Each row comes from the steps of one path. Every step used is in the known rows, and no mark comes twice. Write the path behind each row, first mark first.
In the rows, 128 means zero.
Known rows:
posa, bolam, delo, gafit, rutatib: [124 105 149 107 145 151 131  95 117 133  87 112 149 105 124 151 132 158
 132 222 112 193 156 156 129 128 117 173 160 113  94 128 119 123 119  84
 107 117 178  82 108 136 128 107 105 142 140 126 109 152 141 168 140 111]
posa, bolam, delo, gafit, marifes: [119 106 149  82 116 155 118  61 120 140  92 121 118  86 111 138 152 179
 115 216 118 143 152 152 123 132 105 159 146 120  94 152 117 126 109  84
 101 103 182  88 110 159 164 121 105 148 135 119  83 135 143 151 150 108]
gamo, vevav: [129  96 135 166 138 155  87 127 118 103 122 145 144 122  66 132 152 112
 111 199 131  85 104 121 145 154 134 132 156 110 124  97 100 117 112 119
 101 103 171  95  87 126 134 120  90 119 147 107 125 148 137 174 186 154]
gori, delo: [107  92 140 140 122 139  83 109 116 123 123 138 148 117 103 134 158 125
 120 204 116  82 114 134 123  91 119 120 156 111 146  91 105 118 100 123
 128  87 172  97 135 132 124  97 104 148 166 112 144 155 147 176 172 127]
zeror, rutatib, gafit, kazu: [106 103 141 161 143 170 156 116 129 118 105  85 159  94  90 144 178 162
 128 192 120 171 160 148 153 124 121 155 152  87 131  76 102 120 131 112
 128  67 171  97 109 100  92 115 112 149 131  99 118 183 114 136 163 152]
vevav, bolam, posa: [137 102 126 182 158 166 127 106 107  98 113 131 137 132 109 127 132  88
  89 195 120  72 127 111 149 165 105  98 156  99 112 157 105 114  99 129
 128 130 183 104 119 140 161 128 101 124 139 108 125 159 151 158 180 132]
marifes, gafit: [123 123 136 155 144 155  91 111 119  97 104 108 148 106  79 145 139 155
 116 206 130 117 189 134 130 145 116 129 150  99 111 130 103 117 118  88
 108  97 166  93 100 116 131 117  80 121 149 104 123 155 160 168 174 149]
kazu, gafit: [120  94 137 127 144 174  98 126 120 103 110 116 148  90  54 151 156 148
 124 190 132  72 176 133 128 151 113 110 147 103 117 111  96 118 100  96
  91 131 167  88  79 111 124 121 101 150 167 115 146 178 161 173 175 143]
bovol, marifes: [ 83 105 138 101 146 119  92 111 119 108 121 144 148  77 103 130 204 135
 126 199 133  73 130 124 123 146 107 124 142 109 123 141  97 124  97  97
  98 124 172  95 134 140 158 116  88 132 129 114 104 160 158 167 170 113]
bovol, marifes, gafit, kazu, gori, delo, bolam, vevav: [ 12  78 148  70 128 124 159  79 109 135 102 116 130  82  63 137 183 205
  99 220 112 196 115 151 114 111 120 148 136  91 175  73 100 134 112 119
 186  44 162 100 110 166 119  88 127 136 141 106  70  82 116 185 124  88]
zeror, rutatib, gafit, delo, bolam: [122  80 169 166 134 153 145  76 112 123  93 106 151 107 114 134  95 178
 135 226 103 212 184 152 152 111 120 165 134  97 146  93 110 119 136 107
 134  90 162  83  72  89 117 112 141 151 178  92  92 171 115 144 149 144]
rutatib, gafit, kazu, gori, delo: [ 82  92 141 122 115 172 140 129 125 130 101  96 146 112  46 146 180 175
 112 202 113 127 102 151 129  59 107 125 165 100 159  65 101 125 104 133
 157  70 180 106 105 159  67 105 131 168 141 119 123 127 146 181 155 115]
delo, gafit: [131 115 138 150 143 161  94 133 126 106  99 113 150  95  90 144 157 135
 107 208 134 110 200 131 122 138 107 139 140 104  96 115  98 117 118  97
 113 122 181  90  93 117 138 117  98 135 139 120 123 154 166 175 170 128]
bota, rutatib, gori, posa, bolam, vevav: [ 96  84 122 125 157 135 169 128 105 118 115 143 147  81 113 128 202 128
  46 203 115  87  92 109 140 163 122 110 157  97 106 145  96 121 105 118
 152 142 165 115 120 161 117 166 101  99 165 109  93 151 154 136 147 128]
gori, posa: [117 100 131 152 160 153 107 123 117 113 134 138 144  91 112 142 188 109
  95 182 124  40 129 110 142 138 108  90 154  98 118 144  96 116 116 108
 113 129 177 104  94 141 148 119  87 132 171 115 130 169 181 184 179 122]
gori, kazu, gafit, delo: [ 94 107 145  88 124 190  97 100 116 131 118  96 142 101  59 148 169 186
 131 189 125 102 125 142 116  97 114  91 139 103 154  78 109 124 101 121
 117  99 180  89 128 102  78  96 115 153 163 131 154 163 147 175 164 156]
bovol, marifes, gafit, kazu, gori: [ 55 115 134  80 137 149 125 115 127 115 111  93 136  75  56 148 228 215
 125 201 131 125 147 138 123 149  96 129 149  93 139 117  95 128 116  90
 131 101 175 105 112 165 107 115  99 136 105 116  87 119 149 182 148 106]
kazu, gori, delo, bolam: [ 93  45 149 144 127 132  88 111 107 120 106 129 128 109 104 131 140 164
 115 232  98 112 107 140 124 101  87 124 148  99 153  98  98 117 109 123
 158 137 163 105 103 159 116 111 154 160 175 104 126 127 138 198 146  99]
vevav, bolam, delo: [122 101 137 157 143 150  99  85 106 112 108 130 142 125 124 138 141 138
 128 218 109  97  94 141 142 116 102 133 157 117 137 139 112 118  85 120
 111 123 175  93 121 169 150 104 118 143 142 108 123 148 123 159 167 124]
bota, rutatib: [129 102 126 144 150 119 103 135 112 105 124 131 168  99 130 141 199 130
 117 202 128 119 142 120 131 165 113 124 156 105 127 112  96 121 124 101
 102 123 158  97 137 112 105 126  94 120 127 116 139 185 146 159 163 146]
delo, gafit, kazu: [102 119 131 150 139 188 116 124 131 119 108  93 149 102  84 150 186 146
 117 201 127 146 163 135 128 133 116 143 143  97 116  80  95 122 128 111
 134  93 187  96 113 122 118 100 106 142  95 126 122 152 151 183 159 130]
marifes, gafit, kazu, gori, delo, bolam, posa: [ 96  79 140 143 131 164 149  96 113 128 105  93 119 121  70 145 127 177
  97 208 105 177 135 137 135 117 104 115 161  84 164  92 108 122 147 121
 190  45 171 108  87 144  94 103 123 147 157 109 113  99 138 205 144  96]
gamo, vevav, bolam, delo, gafit, rutatib, gori, kazu: [108  96 155 110 138 162 152 134 109 140  79 103 130 110  86 141 148 200
 113 223 116 217  76 153 138 120  98 138 159 105 112 109 118 125 112 106
 126 129 194  99 115 143  75 120 124 126 110 124  98  90 113 151 145 114]
gafit, rutatib: [102 101 132 137 159 131 112 124 115 107 128 121 165 109 120 140 173 127
 136 203 121 153 127 130 138 159 119 144 163  98 114 104 100 122 120 103
  99 142 168  92 131 112 117 107  94 124 117 116 138 182 158 168 159 140]
bolam, delo, gafit, kazu: [115 127 132 133 132 168 120 108 129 130 106  95 148 104  93 157 186 158
 127 203 125 166 134 146 129 102 120 160 156 112 143  76 107 125 126 112
 133  57 186  87 111 146 112  85 105 148 108 129 119 132 129 186 155 113]
gamo, vevav, bolam, posa: [154  96 133 186 152 178 134 112 107 102 114 152 130 151  75 125 118  80
  84 190 126  77 101 107 159 182 124 103 159 104 116 139 107 115 105 139
 115 104 182 104  80 136 158 134  93 112 148 106 114 137 135 162 189 142]
kazu, gori, delo, gafit: [119  88 144 120 112 146  97 149 124 127  99 115 139  99  74 144 171 174
  99 213 125  95 179 140 108  91  90 131 153 108 130  93 100 117 105 111
 145 119 185 100  90 154  97 115 124 159 171 122 126 117 156 193 154  98]
marifes, gafit, rutatib, bota: [120 108 141 151 150 151 133  92 119 118 118 111 159  81  82 154 102 136
 133 194 138 227 153 134 138 146 121 147 153  93  87 134 109 123 138  58
 100 147 160  85 140 101 117 113  78 102 146 116 117 151 171 165 153 162]
bota, rutatib, gori, posa, bolam, vevav, gamo: [107  99 124 128 164 146 172 124 106 128 120 143 142  74 111 131 198 156
  52 203  97 109  53 100 143 171 100 108 165  95 107 163  96 118 119 124
 136 135 169 122 128 169  92 153 109 103 142  99  96 165 166 147 150 119]
posa, bolam: [108  87 135 158 144 171  82  92 115 106 103 127 138 112 106 127 137 121
 113 214 108  65 119 133 136 144 113 131 146 103  97 141 104 114  95 114
 117 146 169 102 133 145 153 130 114 134 148 106 124 177 146 158 168 146]
gori, posa, bolam, delo, gafit, marifes, bovol: [143 101 158  42 114 160 135  83 121 162 127 133 124  72 104 139 172 172
  94 192 109 136 119 139 128 165  89 140 146 118  91 205 123 123 111  66
 126 118 176  93  95 162 153 139  75 139 173 123  67 148 144 184 148  92]
bota, rutatib, gafit, delo, bolam, vevav: [103 101 151 138 144 127 178  88 100 116  95 129 171 115 100 138 121 144
  98 226 113 240 141 141 133 116 148 155 136 108 157  76 102 132 124 126
 148  62 151  78  90  98 105 111 123 111 152 110  86 154 131 148 138 150]
zeror, rutatib, bota: [139  76 135 181 137 144 112  98 124 121 132 128 152  67 109 131 132 117
 120 183 135 144 136 123 148 142 109 152 144  93 107 120 103 112 125  90
 115 156 164  96 153 113 128 128 104 121 173  95 126 172 124 138 166 166]
rutatib, gori, kazu, gafit, marifes, bovol: [ 96  81 146  31 105 165 108 141 121 134 132  89 123  56  28 124 206 224
 116 188 120 133  82 139 115 183  74 105 143  96 115 153 106 126  90  79
 130 167 163 105 152 116  64 159  92 134 125 117 114 162 137 159 159 140]
bolam, posa: [145 112 120 163 156 143 113 123 118  97 127 129 144 119  95 130 150  82
  92 182 135  76 135 106 141 157 121 111 165 102 123 133 104 116 116 123
 122  96 177 100 115 123 141 126  75 118 150 113 136 165 167 171 186 133]

Write each row's path:
[137  86 153  30 109 149 138 108 122 159 125 124 115  68  83 138 194 203
  85 196 109 121 115 138 123 167  65 140 154 114 100 204 117 122 105  70
 138 151 177 101  74 196 126 155  96 143 178 124  65 127 143 194 138  79]
kazu, gori, posa, bolam, delo, gafit, marifes, bovol
[103 124 120 153 157 143 115 109 115 105 128 137 154 104  84 130 165 126
  90 198 116 124  76 109 132 149 117 146 158 102 132 105  97 117 104 145
 121  95 171 102 129 143 119 100  95 108 119  96 128 174 154 167 176 144]
bolam, vevav, gamo
[ 87 111 123 143 136 172 113 123 125 108 111  77 139 105  54 152 192 197
 116 208 123 134 149 137 132 140 101 134 160  89 138  92  96 121 123 107
 143 102 172 107  98 154  86 115 110 132 114 112 120 131 144 184 153 138]
marifes, gafit, kazu, gori
[108 112 138 122 130 191 122  80 126 138  89  95 134 108  99 150 155 162
 121 217 109 156 120 155 131 102 119 164 151 111 119 101 115 122 116 109
 136  76 186  94 120 160 127  99 119 154 121 125 106 138 121 175 147 114]
posa, bolam, delo, gafit, kazu
[122  95 135 135 138 153  87  76 113 119 102 129 137 114 116 133 132 133
 124 217 107  87  89 143 136 113 117 145 161 118 124 139 117 117  93 113
 115 106 170  94 129 166 145 115 111 142 161 110 123 159 125 160 164 127]
posa, bolam, delo
[ 83  92 117 143 137 165 107 131 125 109 129  96 142 105  75 140 217 159
 117 201 118 100  88 127 136 133  99 132 163  93 147  78  91 120 112 133
 146 133 177 111 125 168  93 115 126 142 100 117 135 147 141 186 156 132]
gafit, kazu, gori
[ 38  56 132 133 129 146 140  97 108 129 119 118 135 114  82 130 173 151
  92 222  98 173  56 139 127  98 122 148 150  91 183  34  95 126 106 162
 201  77 165 107 119 171 102  89 152 141 135 106 115 112 109 188 133 110]
gafit, kazu, gori, delo, bolam, vevav
[108 118 132 139 148 160 157 129 121 115 106  98 172 100  88 155 201 151
 122 198 123 183 132 139 140 127 123 126 156  97 133  86  96 129 134 106
 117  71 163  96 124 104  75 119 103 135 100 122 124 179 145 151 157 150]
bota, rutatib, gafit, kazu
[105 103 127 127 144 153 160 153 122 112 104  89 164  93  70 153 221 181
 112 201 123 162 131 138 136 125 100 126 164  94 141  86  92 128 126 111
 133 106 164 105 105 138  48 134 124 140 106 122 118 158 145 162 147 136]
bota, rutatib, gafit, kazu, gori
[ 77 107 165  97 132 136 113  51 108 124  99 123 136  94  97 140 124 200
 141 231 113 181 175 144 125 133 118 138 122 107 146 133 109 130 127  80
 123  85 165  81  98 118 159  96 109 134 149 109  66 127 150 181 142 112]
bovol, marifes, gafit, delo, bolam
[ 89 124 145  95 145 125 100 103 120 106 104 124 145  74  82 142 175 172
 126 202 139 104 187 134 120 155 111 122 140 103 114 154 102 125 110  70
  95  93 168  90 111 126 152 116  72 124 142 110  90 143 163 165 168 122]
bovol, marifes, gafit
[122  92 123 147 142 118 111 159 114 103 115 117 157  90 110 132 202 156
 107 214 125 116 121 119 133 162 105 124 162 104 123 121  93 120 119  97
 120 153 160 106 140 130  82 153 106 116 117 111 121 163 153 145 158 138]
bota, rutatib, gori
[ 75 122 148  75 157 110 134 106 116 114 111 119 158  78 100 149 182 181
 144 204 133 182 185 140 125 173 117 141 150  98 103 143 105 130 126  60
  88 104 167  85 119 107 135 108  67 118 122 117  93 153 167 164 151 116]
bovol, marifes, gafit, rutatib
[ 89  92 127 137 161 168 140  91 109 117 120 150 140  97 106 128 164  87
  56 190 116  54 101 115 140 142 132 111 148  96 104 141 102 117  92 133
 141 116 174 105 102 161 170 129  94 112 189 106 107 161 158 159 165 133]
gori, posa, bolam, vevav
[119 102 148 129 145 149 153 128 111 125  81  99 144 107 113 147 141 185
 124 235 109 203 136 152 139 134  93 159 162 111 100 137 112 123 106  91
 121 161 186  92 104 156 110 123 128 139 105 120  92 118 138 152 137  97]
vevav, bolam, delo, gafit, rutatib, gori
[ 90  69 153  90 129 161 132 118 102 134  97  91 138  79  85 143 161 233
 126 223 105 189 117 143 121 127  97  94 134  95 157  89 101 128 130 101
 144 138 160  96 128  95  41 130 152 146 149 124 125 147 133 161 129 135]
bota, rutatib, gori, kazu, gafit, delo, bolam
[127  69 141 133 143 140 141 103 116 137 111 121 125  73 140 130 170 174
  95 202 102  79 105 133 158 127  98 134 169 102 120 159 116 111 114  98
 136 129 175 112  95 174 121 151 115 144 205  93  98 149 119 133 156 105]
zeror, rutatib, gori, posa, bolam, delo
[ 99  84 149  95 114 173 123 124 120 138 111  75 136  78  68 136 180 236
 125 194 122 130 147 143 130 118 103 118 146  92 155  73 108 119 110 112
 137 127 179 100 129  99  41 127 131 152 170 109 136 157 115 132 152 153]
zeror, rutatib, gori, kazu, gafit, delo
[142 109 148  71 117 118 144 130 117 125 131 123 168  82  83 133 194 171
 118 197 124 200 134 138 128 191 100 141 151 109 110 161 106 131 117  66
 103 113 144  89 128  96  91 156  71 117 116 113  88 193 140 147 157 145]
bota, rutatib, gafit, marifes, bovol
[137 107 144 129 133 163 100  92 121 125  79 117 135 102 107 144 124 151
 114 222 116 117 157 151 124 110 110 156 150 118 100 139 117 117 105  94
 119 103 180  87  99 155 146 117 110 147 161 119 109 141 137 167 157 112]
posa, bolam, delo, gafit
[ 91 106 141 155 144 153 125  59 104 121 125 136 145 121 100 127 111 153
 109 227  90 196  63 120 136 128 125 159 141 106 164  85 102 122 121 157
 147  85 167  92 116 136 123  80 133 118 128  95 103 159 142 184 151 136]
gafit, delo, bolam, vevav, gamo
[105  77 134 150 149 175 119 117 115 116 107 127 123  85 100 127 166 138
  79 206 104  30  94 117 147 139  98  93 155  97  90 180 100 113 101 107
 135 176 181 120 107 171 143 158 114 133 174 107 101 149 177 160 165 114]
rutatib, gori, posa, bolam
[108 111 147 115 129 149 133  95 121 111 104 119 140  88  73 134 164 154
 117 197 130 133 157 141 134 131 112 128 149 106 102 141 101 128 109  92
  90  97 172  91  98 120 143 131  90 138 125 109  95 165 175 141 175 140]
rutatib, gafit, marifes
[136  94 143 158 136 160 106  94 105 115 107 150 135 138  90 135 126 129
 121 211 114 104  65 136 153 127 122 136 160 123 143 119 113 118  92 125
 100  93 175  92  84 165 148 109 114 132 149 107 111 126 103 163 176 137]
gamo, vevav, bolam, delo
[ 85  97 139 133 107 177 128 134 130 139 100  91 137 100  68 143 184 175
 106 214 115 144 125 145 122  84 113 139 153 103 136  65  99 122 117 119
 169  87 191 107 134 143  83 108 123 157 110 124 112 111 147 176 149 101]
rutatib, gori, delo, gafit, kazu
[133  60 139 147 137 109 148 129 101 123 108 134 138 109 125 125 139 134
  87 218 105 160 109 118 136 136 108 103 164 101 153 118 104 122 141 113
 165  95 159 108 127 120  92 141 119 131 158 107 115 131 146 165 148  96]
bota, rutatib, gori, delo, bolam, posa
[131 102 143 148 148 161 137 116 126 128 113 117 162  72  92 151 120 114
 123 193 141 224 163 131 130 139 111 156 143  98  73 122 102 122 137  69
 104 167 176  83 137 103 124 114  94 117 132 130 116 149 176 172 148 141]
delo, gafit, rutatib, bota
[103  85 149 162 133 154  92  68 106 116 117 124 142 125 117 131 116 144
 134 231  99 156 117 134 138 120 122 142 135 108 155  98 103 121 122 124
 138 119 166  89 110 122 142  97 135 140 143 109 110 155 141 186 150 136]
gafit, delo, bolam
[118  96 147 108 138 149 138 117 118 131  77  98 140  95 105 143 133 182
 121 233 107 191 135 155 132 125 109 174 166 112  89 138 116 122 114  82
 124 146 181  91 112 155 106 133 118 137 129 121  91 129 145 154 135 101]
posa, bolam, delo, gafit, rutatib, gori
[111  87 137 146 157 176 110  95 114 120 118 141 133  96 119 135 165 112
  88 195 107  31 117 119 144 142 106  93 148  97  94 169 103 113 107 108
 119 142 178 109 102 154 167 135 103 138 184 111 117 172 171 172 171 125]
gori, posa, bolam
